(in the rows, 128 means zero)
Known rows, with every way that one mark hangs from another:
{fozo {lerog sota veve}}: [132 142 137 150 115 193  94 142 178 145 164 122 124 114 108 136 178 139
  84 154]
{veve {lerog sota}}: [124 181 132 148 132 158  95 161 150 131 123 164 106 126 143 137 176 148
 103 143]
{lerog veve}: [135 140 133 153 114 166 102 125 156 127 137 122  96 123 117 121 154 144
  95 144]
{ravuv {gurud {veve {ronavup zetamir}}}}: [127 161 159  98 153 104  84 164 177 153 113 161  70 126 131 112 168 197
  87 133]
{veve {lerog fozo} ronavup}: [112 182 143 132 127 117 110 165 147 151 117 176  80 137 165 122 206 158
 104 120]
{ronavup {veve {lerog sota}} zetamir}: [120 198 132 121 157 149  78 191 188 127 117 156  87 132 127 114 173 173
 115 122]
{sota {lerog {veve {ronavup zetamir}}}}: [133 172 151 110 133 126  83 161 165 132 146 128  82 109 118 109 165 183
  91 116]
{ravuv {gurud {veve lerog}}}: [110 166 148 124 148 122  92 159 159 131 107 165  79 134 144 127 162 181
  86 146]
{lerog fozo sota {veve {ronavup zetamir}}}: [139 166 149 144 131 173 103 176 170 180 135 146  86 109 127 123 200 163
  95 122]
{ronavup veve}: [119 162 127 130 142 139 101 144 171 129 135 140  85 156 121 107 143 160
 113 147]
{zetamir {ronavup {veve lerog}}}: [111 187 119 105 142 121  82 165 165 125 118 155  95 142 142 131 162 153
 122 127]
{ravuv {gurud {veve {lerog fozo} {ronavup zetamir}}}}: [110 181 165 103 160 101  91 192 174 169  99 178  58 128 155 117 204 203
  88 114]
{ronavup veve zetamir}: [126 169 135 113 150 134  81 155 190 128 128 135  83 147 107 101 146 178
 115 127]
{lerog fozo sota {veve ronavup}}: [132 157 142 159 122 178 123 164 152 179 139 153  89 118 140 130 195 146
  96 139]
{lerog {veve {ronavup zetamir}}}: [142 157 144 126 119 136  88 147 168 136 127 126  80 108 119 109 177 162
  99 115]
{ravuv gurud}: [114 146 136 131 141 142 113 137 155 140 126 158  98 144 133 128 160 170
  95 147]
{gurud veve}: [134 150 145 136 130 135  87 130 159 136 135 138  90 136 117 122 132 164
  88 164]
{gurud {veve ronavup}}: [136 160 148 125 127 112  92 141 156 142 129 152  79 130 135 113 154 164
  92 153]
{zetamir {ronavup {veve {lerog fozo sota}}}}: [107 192 126 125 157 158  97 193 167 169 129 173  99 143 150 145 184 152
 117 133]
{fozo lerog}: [120 145 136 127 120 142  88 126 175 132 157 135 116 139 117 127 166 151
  90 147]
{zetamir ronavup}: [130 155 127 117 127 135  87 129 147 145 138 145 112 132 129 144 151 143
 105 143]

Rows:
[118 154 146 145 135 169 109 147 150 153 160 131  92 132 121 130 156 167
  85 142]
{sota {lerog fozo veve}}
[118 163 149 134 131 146 115 157 147 158 155 142  82 127 137 121 177 170
  88 131]
{sota {lerog fozo {veve ronavup}}}
[121 195 148 127 143 137  95 193 166 168 116 177  84 120 154 125 218 171
 100 109]
{veve {lerog fozo sota} {ronavup zetamir}}
[132 198 144 121 135 126  82 183 167 138 114 170  91 114 147 122 203 166
 106 113]
{veve {lerog sota} {ronavup zetamir}}
[112 174 153 112 142  99  97 172 157 138 102 178  71 130 162 119 186 182
  91 136]
{ravuv {gurud {veve lerog ronavup}}}
[114 196 139 130 163 158  89 201 189 158 120 166  83 143 130 118 188 177
 113 119]
{ronavup {veve {lerog fozo sota}} zetamir}
[146 166 146 136 125 164  91 165 170 150 131 135  91 103 121 119 185 159
  97 125]
{lerog sota {veve {ronavup zetamir}}}
[141 169 157 108 136 104  73 154 174 144 123 146  76 121 123 104 157 181
  92 134]
{gurud {veve {ronavup zetamir}}}
[106 189 131 144 154 166 109 188 171 155 125 171  87 150 144 124 183 160
 112 138]
{ronavup {veve {lerog fozo sota}}}
[134 153 142 140 109 169 101 154 174 152 158 134 113 109 125 129 199 138
  88 146]
{fozo {lerog sota {veve ronavup}}}
[139 160 150 122 121 160  80 165 193 152 153 128 107 101 112 123 205 157
  88 126]
{fozo {lerog sota {veve {ronavup zetamir}}}}
[116 180 136 156 138 169 108 170 150 159 127 172 101 135 149 140 192 151
  98 140]
{veve {lerog fozo sota}}
[105 174 152 142 161 161 108 186 161 172 115 184  85 136 151 143 184 180
  83 152]
{ravuv {gurud {veve {lerog fozo sota}}}}
[108 188 140 118 156 131  84 183 187 144 114 156  71 148 130 107 181 181
 114 110]
{ronavup {veve {lerog fozo}} zetamir}
[122 180 148 151 146 163  94 174 159 164 126 168  90 132 143 135 173 165
  88 155]
{gurud {veve {lerog fozo sota}}}
[127 191 147 108 128  98  78 167 166 123 107 160  81 120 146 111 194 170
 106 103]
{veve lerog {ronavup zetamir}}
[128 165 144 128 123 135 102 149 146 131 153 135  88 118 132 118 162 166
  89 133]
{sota {lerog {veve ronavup}}}
[121 181 155 129 135 110  97 169 152 159 114 171  68 132 160 120 188 170
  92 134]
{gurud {veve {lerog fozo} ronavup}}
